Known rows, with every step that occurs:
zetuduz > vumi > fuso > bunagi > kelu: [-17,  22,  33,  26,  29,   8,  -9,   3, -12, -41,  45,  -6,  -6,  39,  37,
  21,  20,  48,   0, -24, -18,  48,  10,  29,   3]
fuso > vumi: [-15,   1,   9,   8, -24,  -6,  -6,   3,  -3, -21, -26,  17, -11,  -2,  11,
  11,  19,   6,   5,  -1,  -6,  16,  31,   5, -10]
zetuduz > potop > kelu: [ 79,  14,  -8,  17,   3, -35,  -2,   4,  13, -19,   4, -28,  10,   6,   4,
  -7,   8,  36,   4,  13, -17,  14, -12,  21,  25]
fuso > vumi > zetuduz > potop > kelu: [ 68,  20,   8,  28, -29, -50,  -4,  40,  -3, -15, -49,   6,  28,  12, -20,
  18,  26,  30,  -2,   8,  -9,  17,  17,  37,   8]
fuso > bunagi > zetuduz > vumi: [-19,   8,   4,  11,  24,   4,  -6,  27,  -2, -21,  55, -10,  10,  25, -11,
  18,  -2,  56,  10, -23, -20,  29,  17,  20,  17]
siga > fuso: [ -6,  -7,  13,  -4,   1,  48,  -5,  -2,   9,  -7,   7,  11,  14,   0,  10,
   1,  23,  -4, -15,  21,   0, -25,  -2,  -1, -16]
potop > zetuduz > vumi > fuso > bunagi > kelu: [ 11,  35,  42,  31,  41, -17, -10,  41, -17, -42,  99, -22,   1,  31,  33,
  23,  21,  55,  11, -29, -11,  48,   8,  29,  19]
bunagi > fuso > siga: [-17,  16, -15,  21,  11,  -7, -16,  -1, -20, -49,  -3,  -9,  13,   8,  -1,
  23,   2,  26, -10,  -8,   8,   7,   2, -11,  -6]
siga > zetuduz > potop > kelu > bunagi: [ 82, -41,  -3,   8,   6, -11,   3,  40,  23,  -6,  22, -19,  11,  14,  -6,
  -3,  -5,  60, -12,   3,  -9,   3, -34,  61,  36]
vumi > zetuduz > potop: [ 45,   3,  -7,  11,  -7,  13,   4,  25,   7,  20, -35,   5,  45,  18, -42,
  14,   1,  18,  -7,  12,  -2,  -4,  -7,  23,   5]
siga > kelu > potop > zetuduz: [ 33, -18,  12,   3,  14,  37,  17,  30,  -1,  -2,  43,  -8,   4, -10,   5,
 -18,   0,   6,  -1,   5,   1,  -8, -31,  45,  38]
bunagi > kelu > potop > zetuduz > vumi > fuso > siga: [ 16,   9,  14,  36,  19, -16,  -9,  22, -19, -56,  89, -29,  -9,  20,  26,
  30,  21,  31,  23, -10,  -1,  61, -13,  51,  31]
vumi > zetuduz > potop > kelu > bunagi: [ 84, -25,   3,  25,   0, -44,   3,  44,  10,  22, -37, -14,  25,  30, -34,
  12,  -1,  48,  -4,  -6,   1,  10, -30,  62,   6]
potop > kelu > bunagi > zetuduz > vumi: [ 46, -26,   5,  14,   4, -38, -13,  34,  11,  -9,  53, -48,  -8,  22,  10,
   3,   2,  55,  12,  -4, -11,  29, -26,  55,  38]
vumi > fuso: [ -8,   8,  28,   9,  -5,  -5,  -4,   2,  -9,   8,  35,  16,  -4,  11,  24,
  10,  18, -10,  -7,  -4,  10,   1,   1,   0, -13]
potop > kelu > bunagi: [ 40, -25,  11,  15,   6, -58,  -1,  19,   4,   0,  -1, -20, -22,  14,  10,
  -2,  -3,  30,   3, -20,   4,  14, -24,  39,   1]
kelu > potop > zetuduz > vumi > fuso: [ 13, -10,  24,  17,   6, -14,  -1,  19,  -1,  16, 104, -15, -14,  14,  14,
  11,  33,   4,  16,  -4,  -2,  25,  -7,  39,  27]
bunagi > kelu: [ 17,  11,  12,   9,   4,  17,   0,   4,   4, -37, -10, -30,   9,   2,  21,
  -2, -11,  17,   2,   9,  -6,  19, -23,  10,  19]
vumi > fuso > siga > kelu > bunagi > zetuduz > potop: [ 39, -32,   6,  24,   8,  59,  -4,  31,  -2, -35,  29,  16,  19,  36,  19,
  20,  -4,  70, -10,   2,   2,  18, -31,  64,  14]
bunagi > fuso > vumi > zetuduz > potop > kelu: [ 66,  29,  15,  41, -26, -36, -13,  38,  -1, -30, -44, -19,  45,  15, -12,
  20,  29,  46, -16,  17,  -9,   8,   1,  25,  18]
siga > fuso > bunagi: [-31,   0,  24,   7,  28,  33,   2,   9,  -2, -20,   7,  29,  12,  16,   0,
  16,  17,  27, -15, -20,  -3, -13,  17,   2, -37]
zetuduz > potop > kelu > bunagi > fuso > siga: [ 63, -15, -20,  43,  16, -44, -16,   9,   3, -53, -14, -37,   7,  29,   0,
  20,  -2,  86,  -2, -11,  -4,  31, -29,  40,  10]
bunagi > zetuduz > potop > kelu > siga > fuso > vumi: [ 67, -12, -10,  28, -32,  26, -13,  34,  20, -46,  12, -15,  21,   7,  10,
  15,  33,  76,   8,  25,  -8,  19, -19,  51,  35]
kelu > siga: [  1, -24, -33,   2,  -6,  14,   0,  -2,  -4,   9, -12,   2, -13,   5, -15,
   7,  -1,  23,   9, -11,  12,  14, -18,  29,  13]
zetuduz > vumi: [  0,  -4, -16,  -4,   3,  11, -11, -15,   4,   2,  19, -10,  -9,   9,   2,
   1,  20,   9,   6,  11, -18,  14,  14,  18,  15]

Rows:
[ 42, -16, -24,  -1,  -1, -15,  -1,  38, -10,  -6,  38,  -7,  -2,  -5,  -9,
   0,   3,  28, -10, -10,  14,  -1, -27,  50,  45] => potop > kelu > siga > zetuduz
[-33,  13,  38,  20,  22, -20,   3,  13, -20,  -6,  35,  35,  -6,  26,  13,
  24,  11,  21,  -7, -44,   6,  15,  19,   3, -33] => vumi > fuso > bunagi
[ 55,   9,   6,  44,  15, -31,  -1,  46,  -6, -25,  64, -10,  11,  37,   1,
  27,   2,  96,  11, -38,   2,  44, -29,  52,  29] => vumi > fuso > bunagi > zetuduz > potop > kelu > siga
[ 18,   0,  -7,  12,   4,  22,  -6,  23, -11, -33,  51,  31,  26,  17,   0,
  30,  15,  32, -17,   3,   4,   7,   8,  24,   7] => vumi > fuso > siga > zetuduz > potop
[ 22, -14,  12,  13,   7, -20,  13,  31,   4,   6,  52, -21,  -1,  -6, -11,
   1,  -4,   5,  17, -11,   5,  10, -23,  22,  23] => kelu > potop > zetuduz
[ 12, -18, -10,   3,  -3,  63, -13,  18,  -5, -19,  66, -13,   1,  21,  25,
  15,  21,  39, -10,  11,   1,  27, -29,  67,  58] => bunagi > kelu > siga > zetuduz > vumi > fuso
[-22, -14,  38,  21,  24,  37,   9,  23,  -2, -35,  76,   1,   2,  34,  22,
  21,  12,  45, -13, -24, -15,  38, -15,  64,  33] => siga > zetuduz > vumi > fuso > bunagi > kelu > potop
[ 23, -10,  13,  32,  11, -63, -23,  36, -20, -36,  83, -17, -16,  37,  24,
  34,  19,  55,  11, -24,   6,  45,  -7,  58,  12] => potop > kelu > bunagi > zetuduz > vumi > fuso > siga
[  8, -38,  14,   7,  -2,   6,   1,  38,  14,   3,  20, -19,   6,  14,  -5,
   9, -25,  39,   6, -12,   7,  10, -32,  28,  12] => kelu > bunagi > zetuduz
[ 75, -17, -28,  16,  -1,  28,  -7,  -1,  19, -16,   0, -13,  11,  11,   0,
   0,  30,  55,  -1,  22,  -6,   2, -31,  49,  23] => zetuduz > potop > kelu > siga > fuso
[ 43, -38,   9,  26, -22,  74,  -3,  32,  10,  -8, -84,  12,  41,  30, -10,
  11,  16,  65, -33,  20,  -8,  -7, -18,  66,  12] => siga > kelu > bunagi > fuso > vumi > zetuduz > potop
[ 26,   9,  -8,   0,  16, -11, -11,  25,   0,   2,  72, -28,   0,  -1,  -2,
   1,  21,  16,  17,   7, -12,  14,  14,  16,  31] => potop > zetuduz > vumi
[ 15,  -4,  -7,  21,  24,  11, -13,  35,  -3, -34,  65, -13,   7,  28,  -3,
  20,  27,  80,   6, -20,  -8,  23,  -9,  57,  27] => potop > kelu > siga > fuso > bunagi > zetuduz > vumi
[ 14,  14,  32,  32,  17,   8,   4,  37,   4, -20,  61,   7,  30,  33,   3,
  28,  -3,  69,   0, -21,  -9,  26,  -5,  13,   2] => vumi > fuso > bunagi > zetuduz > potop
[-14,  -8, -35,  -9,  12,  18, -13,  14, -17, -33,  46,  13,   4,   7, -15,
  21,  17,  19,  -8,   2,  -8,   9,  29,  31,  20] => fuso > siga > zetuduz > vumi
[ 17,   0,  17,  20,  22,  61,   3,  32,  22, -35,  35,   4,  48,  23, -10,
  20,   2,  73,  -7,   2, -18,  -1,  -7,  12,  -1] => siga > fuso > bunagi > zetuduz > potop
[-20, -30, -13,   7, -31,  53, -11,  -2,   2, -18, -31,  33, -10,   3,   6,
  18,  41,  24,  -1,   9,   7,   4,  11,  32, -11] => kelu > siga > fuso > vumi
[-21, -16,  37,  25,  26,  53,  15,   4,  11, -52,  -1,  -3,  12,  21,  13,
  12,   0,  41,  -8, -16, -11,  18, -28,  35,  -8] => siga > fuso > bunagi > kelu > potop
[ 40,  -6, -25,  13,  -2, -40,  -4,  10, -10,  -4,   4, -16, -19,   3,  -3,
  -2,   6,  28,  10, -16,  11,  18, -22,  40,  26] => potop > kelu > siga
[-18, -21,  -6,  11,   8,  48,  -1, -21, -23, -25,  36,  32, -20,  25,  27,
  13,  35,   7,  -8,   1,  -6,  22,   5,  65,  12] => zetuduz > vumi > fuso > siga > kelu > potop
[ -8,  18,  21,  20,  31,   1,   6,  16,  -6, -52, -10, -11,   6,  19,  11,
  11, -17,  48,   2, -31, -11,  32,  -5,  13,   0] => fuso > bunagi > kelu
[ 81,  -9, -43,  20,  -4, -20,  -3,   2,  11,  -9,  -6, -25,  -3,  11, -10,
  -2,   7,  59,  14,   2,  -6,  27, -31,  49,  40] => zetuduz > potop > kelu > siga
[ 89,  -5, -32,  24,  -8, -11,  -4,  33,  15, -18,  28, -45,  18,   9, -13,
   4,  -9,  74,  18,   7,  -3,  29, -47,  49,  60] => bunagi > zetuduz > potop > kelu > siga
